Every row comes from one small tree of marks. The marks that hang from a mark follow it in brackets, in alphabetical order. Every link used is in the known rows. Which tree was each row made from?
In the rows, 128 means zero.
Known rows:
muvez(lene(repugu(bulab nemona(fatap)))): [ 93 105  95 114 163 122 121 136 116  71 153  86 147 130 113 169 107 188
 144 139 143 130 168  85  77  95  87 146 114]
nipo(fatap(tuma) repugu(lared lene)): [ 82 145  93  96 117 112 133 153 107 117 149 118 139 102  94 141 117 184
 128  95 101 112 139  80  83 105 114  68 124]
muvez(lene(repugu(nemona nipo tuma))): [ 84 121  94 105 170 101 145 162 122  89 149 113 151 123 111 146 120 164
 134 163 130 113 127  89  80 127  94 103 155]
bulab(muvez(lene) repugu(lared nipo tuma)): [ 71 121  91 100 162  91 140 189 109 106 135 190 139 101 109 113 134 165
 153 138 141 156 151  82  88  87  86 115 149]
lene(muvez repugu(nemona)): [101 123  91  97 169 108 126 166 136 100 153  37 160 136 102 120 133 182
 115 127 146 133 156  82  74 144 101 112 119]
fatap(tuma(repugu)): [ 86 125  93 101 147 159 121 186 124 102 153  59 149 100  90 169 129 161
 135  94 145 133 153  90  79 109 127 108 126]
neran(repugu): [ 85 139  87  90 150 173 114 220 119  94 159  45 153 109  90 147 136 173
 133 103 119 153 167  99  78 111 116 116 130]
fatap(tuma): [ 96 135  92  94 150 145 107 188 119  96 151  51 150  99  83 156 131 149
 131  91 108 117 149  90  85  98 114 104 116]
repugu(bulab lared nemona neran nipo): [147 104  82 113 166 162 110 164 100  84 138 138 157  95 115 105 122 154
 128 131  97 134 134  79  68 119 100 130  87]
muvez(lene(repugu(nipo))): [ 78 135  92 107 162  91 147 156 115  95 154  76 136 121 108 168 120 141
 136 155 130 113 143  81  86 105 110 111 134]
neran(repugu(bulab(muvez) lene nipo tuma)): [ 64 122  91  88 151 149 147 184 107  90 140 153 147  83 131  97 147 170
 144 135  98 169 112  91  63  76 122 109 133]
neran(repugu(nipo)): [ 86 141  86  90 157 160 130 211 111  94 155  64 144 105 101 141 133 145
 131 118  92 143 141  97  78 103 126 110 136]
fatap(nipo tuma): [ 94 161  88  88 143 149 108 175 123  95 152  70 146 104  89 172 130 164
 140  75  94 123 156  89  88  90 127 138 112]
muvez(lene): [ 90 135  90 109 147 130 118 175 125 101 158  79 143 116  94 162 133 162
 144 130 149 147 163  93  89 108 100 131 125]
nemona(fatap(tuma) repugu(lene)): [ 65 139  91  85 177 136 125 162 119  81 147  86 129 100 102 163 125 144
 147  82  75 138 139  81  81  79 116 118 155]
neran(repugu(bulab lared nemona tuma(fatap))): [ 99 105  89  98 131 200 104 182  96  70 144 117 150  97 104 121 126 212
 129 112 108 142 157  94  62 123  82 102 134]
fatap(nipo tuma(repugu(nemona))): [ 78 145  89  93 139 182 115 174 136  92 154  82 155 112  90 163 124 192
 142  79 129 139 163  91  76 123 128 139 121]
fatap(nipo): [111 161  90  94 151 158 117 190 129 105 156  82 150 116 104 166 130 180
 144  97 120 140 164  95  91 113 145 146 111]
muvez(lene(repugu(tuma))): [ 95 125  95 108 161 101 137 170 125 100 152  96 150 120 108 171 129 179
 138 148 162 123 154  88  87 115  92 105 153]
tuma(repugu(neran)): [121 116  89 113 161 168 126 183 132 103 152  78 164 105 109 141 130 165
 132 118 175 147 169  89  77 133 108 119 107]
lene(muvez repugu(nemona(fatap))): [107 116  93  98 185 102 126 150 132  90 151  42 154 143 116 135 122 177
 123 120 130 125 157  84  77 127  99 131 124]
lene(muvez repugu): [111 132  93 100 166  93 133 164 130 108 153  37 152 130 106 143 136 167
 118 126 145 130 158  79  81 123 106 110 123]
tuma(fatap repugu(bulab lene(muvez) nipo)): [ 89 117  96 108 134 141 159  71 115  95 146 108 117 106 141 120 136 147
 128 140 134 132 128  78  58  99 124 119 118]
bulab(muvez repugu): [ 75 126 100  88 161 130 123 213 129 108 148  91 158 112  93 117 134 174
 142  99 159 157 181  88  84  95 113 109 114]
fatap(nipo(repugu(bulab lared neran))): [136 142  79 109 131 137 111 136 105  91 144 129 163 110 110 144 116 202
 139 108 123 150 163  71  81 102 110 143  75]
nemona(fatap): [117 128  94 100 177 142 116 191 120  97 154  71 146 116 113 160 123 157
 143 105 122 133 157 100  90 101 131 133 118]
neran(repugu(nemona tuma)): [101 123  88  88 156 183 112 222 126  89 155  85 166 111  95 124 136 201
 131 112 125 153 155 107  72 137  98 105 151]
lared(repugu(neran)): [138 112  91  96 149 148 119 170 137 102 148  91 158 107 101 121 118 162
 125 114 145 113 172  83  79 117  99 105  84]
lene(muvez): [120 136  89 101 160 125 120 165 132 110 155  51 148 120 105 129 149 162
 126 115 135 147 153  88  83 117 110 132 116]
lene(repugu): [105 129  97  98 168 120 131 196 121 104 154  48 154 122 101 165 122 169
 126 124 145 119 159  89  84 120 127  93 121]
bulab(muvez(lene(repugu))): [ 45 126  96 104 155  84 132 196 129 100 151  67 159 118  99 149 130 172
 140 144 159 150 168  76  87 100  93 115 114]
nemona(repugu(bulab lared neran tuma(fatap))): [124 110  87 113 158 176 109 157 103  72 136 131 149  84 117 136 134 173
 130 118 112 143 154  67  73 114  65 116 132]
nipo(repugu(lared lene)): [ 95 143  86  94 143 106 132 157 104 114 148 128 141 115 102 124 114 187
 136 124 124 144 133  89  81 121 141  79 122]
tuma(repugu(lene neran)): [108 121  89 107 160 158 143 151 132 106 148 106 152 101 117 125 130 167
 136 122 168 146 156  90  70 126 120 108 111]

Write each row's tree:
[101 129  88  97 145 175 127 189 101  85 153  82 142  99 108 144 135 154
 134 122  95 145 141  92  70  85 125 127 120] | neran(repugu(bulab nipo))
[ 94  93  94 106 168 136 115 182 128  81 141  73 186 108 111 104 126 187
 125 133 150 143 162  70  65 119  79 119  71] | lene(repugu(bulab(muvez) nemona neran))
[114 114  89 101 183 123 133 168 124  85 146  66 167 119 110 119 114 147
 115 139 121 104 138  79  72 141  99 100 107] | lene(repugu(nemona neran nipo))
[ 73 125  94 100 166 158 115 221 123  92 149  84 159  98 104 139 147 172
 145 117 126 191 160  73  80  90 119 134 116] | nemona(repugu(bulab(muvez)))
[104 132  88  96 157 104 148 106 103 104 135 152 118  97 136  92 140 147
 125 138  89 120 105  84  72 118 106  95 149] | repugu(lared lene(muvez) nipo tuma(fatap))
[ 72 138  82  84 155 137 142 144 127  91 151  82 137 117 111  85 141 160
 124 125  84 153 123  93  60 121 105 117 138] | neran(repugu(lene(muvez) nemona nipo))
[115 139  82  97 160 109 128 148 115 118 143 118 130 107 114 108 140 168
 128 117 121 154 139  86  77 118 121 114 123] | repugu(lared lene(muvez))
[131 141  79 100 149 137 111 157 123  93 143 150 177 115 106 114 118 222
 136 113 122 148 149  82  82 146  96 120 109] | fatap(nipo(repugu(lared nemona neran tuma)))
[154  99  91 103 137 162 116 144 126  94 146 110 156 101 109 130 118 169
 127 119 148 119 174  78  72 102  99 121  68] | lared(repugu(bulab neran))
[ 65 100  89 120 139 152 116 192 116  97 145 147 157 103 106 126 131 206
 152 143 178 194 170  81  71 113  96 145 104] | tuma(repugu(bulab(muvez(lene)) lared nemona))
[113 138  84  96 150  80 141 123 113 119 142 150 144 116 121  99 136 197
 130 134 128 155 118  82  78 128 112  91 143] | nipo(repugu(lared lene(muvez) tuma))
[135 138  86 108 143 137 117 113 117  77 150 101 161 123 124 159 111 190
 149 103 115 139 163  76  83  85 110 169  76] | nemona(fatap(nipo(repugu(bulab neran))))
[ 83 124  93  98 167 158 155 160 125 107 151 125 138 113 119 120 122 160
 139 135 136 138 125 101  66 135 154 100 134] | tuma(repugu(lene nemona nipo))
[ 54 124  85 111 151 133 110 209 110  90 144 131 144  92  99 146 141 178
 152 132 128 201 166  65  85  84  89 147 125] | nemona(repugu(bulab(muvez(lene)) lared))
[134 112  92 111 170 123 139 148 109  84 143  85 157 106 122 143 121 139
 122 145 120 107 138  71  71 101 107 116  92] | lene(repugu(bulab neran nipo))
[ 97 124  88 114 156 100 129 151 129  89 151  61 157 117 100 156 123 161
 129 143 158 120 173  75  83 117  65 119 109] | muvez(lene(repugu(neran)))
[128 147  85 106 127 143 117 124 120  86 152  96 168 117 110 149 123 196
 138 112 131 144 162  74  79  98 108 148  75] | fatap(nipo(repugu(bulab neran)))
[123 122  87 104 177 151 148 137 114  83 138 166 142  87 137 122 141 144
 139 140  98 150 113  74  69  95 102 119 145] | nemona(repugu(bulab lene neran nipo tuma))
[120  93  96  94 146 136 138 141 131  99 133 182 160  85 131  81 131 184
 137 132 148 139 146  78  66  91  95 106  83] | lared(repugu(bulab(muvez) lene neran tuma))
[128 110  85 103 167 132 118 111 108  93 140 144 133 114 130 100 126 190
 138 115 108 153 140  87  67 107 113 153 113] | repugu(bulab lared lene(muvez) nemona(fatap))
[102  86  86 116 154 175 109 196 119  93 137 133 178  91 113  94 130 199
 136 126 167 181 168  75  63 130  94 134  76] | tuma(repugu(bulab(muvez) lared nemona neran))
[123 137 102 105 133 131 137 184 129 122 159 105 166 122 110 154 132 201
 129 123 152 125 145  93  93 126 117  84 137] | nipo(fatap repugu(tuma))
[ 79 126  92  92 171 111 132 213 106 110 138 140 143 102 103 107 126 153
 140 112 123 155 155  82  84  93 124 105 119] | bulab(muvez repugu(lared nipo))
[ 75 123  93 106 156 113 124 174 129  90 157  61 154 131  91 156 116 184
 133 142 157 124 168  87  80 130  89 110 128] | muvez(lene(repugu(nemona)))
[ 81 109  93  93 176 128 127 183 133  88 140 110 170 109 102  73 127 153
 132 115 132 142 159  79  72 111  81 111  97] | bulab(muvez repugu(nemona neran nipo))
[137 107  83 105 175 122 109 158 114  86 140 140 175 116 115 109 109 201
 135 125 122 138 140  85  81 140  83 109 118] | nipo(repugu(lared nemona(fatap) neran tuma))
[ 83 135  92  90 146 127 131 148 126 103 156  95 155 128  98 110 115 193
 135 127 130 139 136  97  74 137 128  80 115] | nipo(repugu(lene nemona))
[108 112  81 106 171 153 144 153 116 101 138 156 146  97 123  94 119 160
 131 135 128 143 127  87  63 145 122 102 120] | tuma(repugu(lared lene nemona neran nipo))
[117 104  96 113 149 195 120 180 123  97 155  96 159 115 108 147 126 196
 138 122 172 156 163  96  67 127 129 127 108] | tuma(repugu(bulab nemona))
[134 118  89 107 152 159 126 127 117  93 145 116 149  95 120 121 130 163
 134 121 131 137 146  85  68  98 107 124  87] | repugu(bulab lene neran)
[ 84 109  90  98 157 150 115 186 108 100 138 157 154  95 110  86 130 197
 142 123 123 170 141  86  66 111 123 116  92] | repugu(bulab(muvez) lared lene nemona)
[102 127  87  99 150 128 110 192 110 104 152  97 163 125  88 119 112 199
 130 121 127 148 148  90  81 145 118  91 111] | nipo(repugu(lared nemona))
[ 87  92  92 111 158 152 113 159 122  76 138  90 167  85 120 140 129 159
 145  97 137 150 159  70  71  72  86 151  80] | nemona(fatap(tuma(repugu(bulab(muvez) neran))))
[ 98 155  83  93 140 135 110 181 117 100 152 114 159 128  93 138 110 219
 140 105 116 152 159  88  85 141 135 121 107] | fatap(nipo(repugu(lared nemona)))
[142 121  97 119 120 149 125 144 123 103 155  86 171 114 112 145 127 190
 123 121 150 126 164  74  80 106  88 110  83] | nipo(fatap repugu(bulab neran))
[110 120  88 112 170  88 149 140 121  88 143 114 154 109 120 146 127 142
 132 165 137 107 133  76  82 116  71 110 139] | muvez(lene(repugu(neran nipo tuma)))
[122 108  81 101 174 146  89 169 110  73 137  97 160  95  95 123 112 158
 132  85  83 118 153  82  78 114  70 129 101] | repugu(lared nemona(fatap(tuma)) neran)
[153 107  92  95 155 147 124 169 137 102 144 125 163 101 112 120 124 172
 128 123 152 113 161  87  80 125  90  97 106] | lared(repugu(neran tuma))
[136  95  92  95 137 167 126 117 131  89 143 142 153 104 113  91 111 185
 128 123 143 118 158  86  58 114  96 109  74] | lared(repugu(bulab lene nemona neran))
[ 86 112 101 102 161 122 129 200 116  97 146  75 164 109 110 141 130 180
 134 130 151 146 159  76  77  96 122 111  92] | lene(repugu(bulab(muvez)))
[ 79 124  95  98 158 128 143 164 110 102 142 139 139  91 129 108 137 146
 145 139 103 154 117  85  72  79 145 121  99] | repugu(bulab(muvez) lene nipo)
[120 117  88 100 181 150 101 201 110  95 147 110 150 115 107 135 114 180
 140 105 108 141 156  99  85 125 120 131 120] | repugu(lared nemona(fatap))
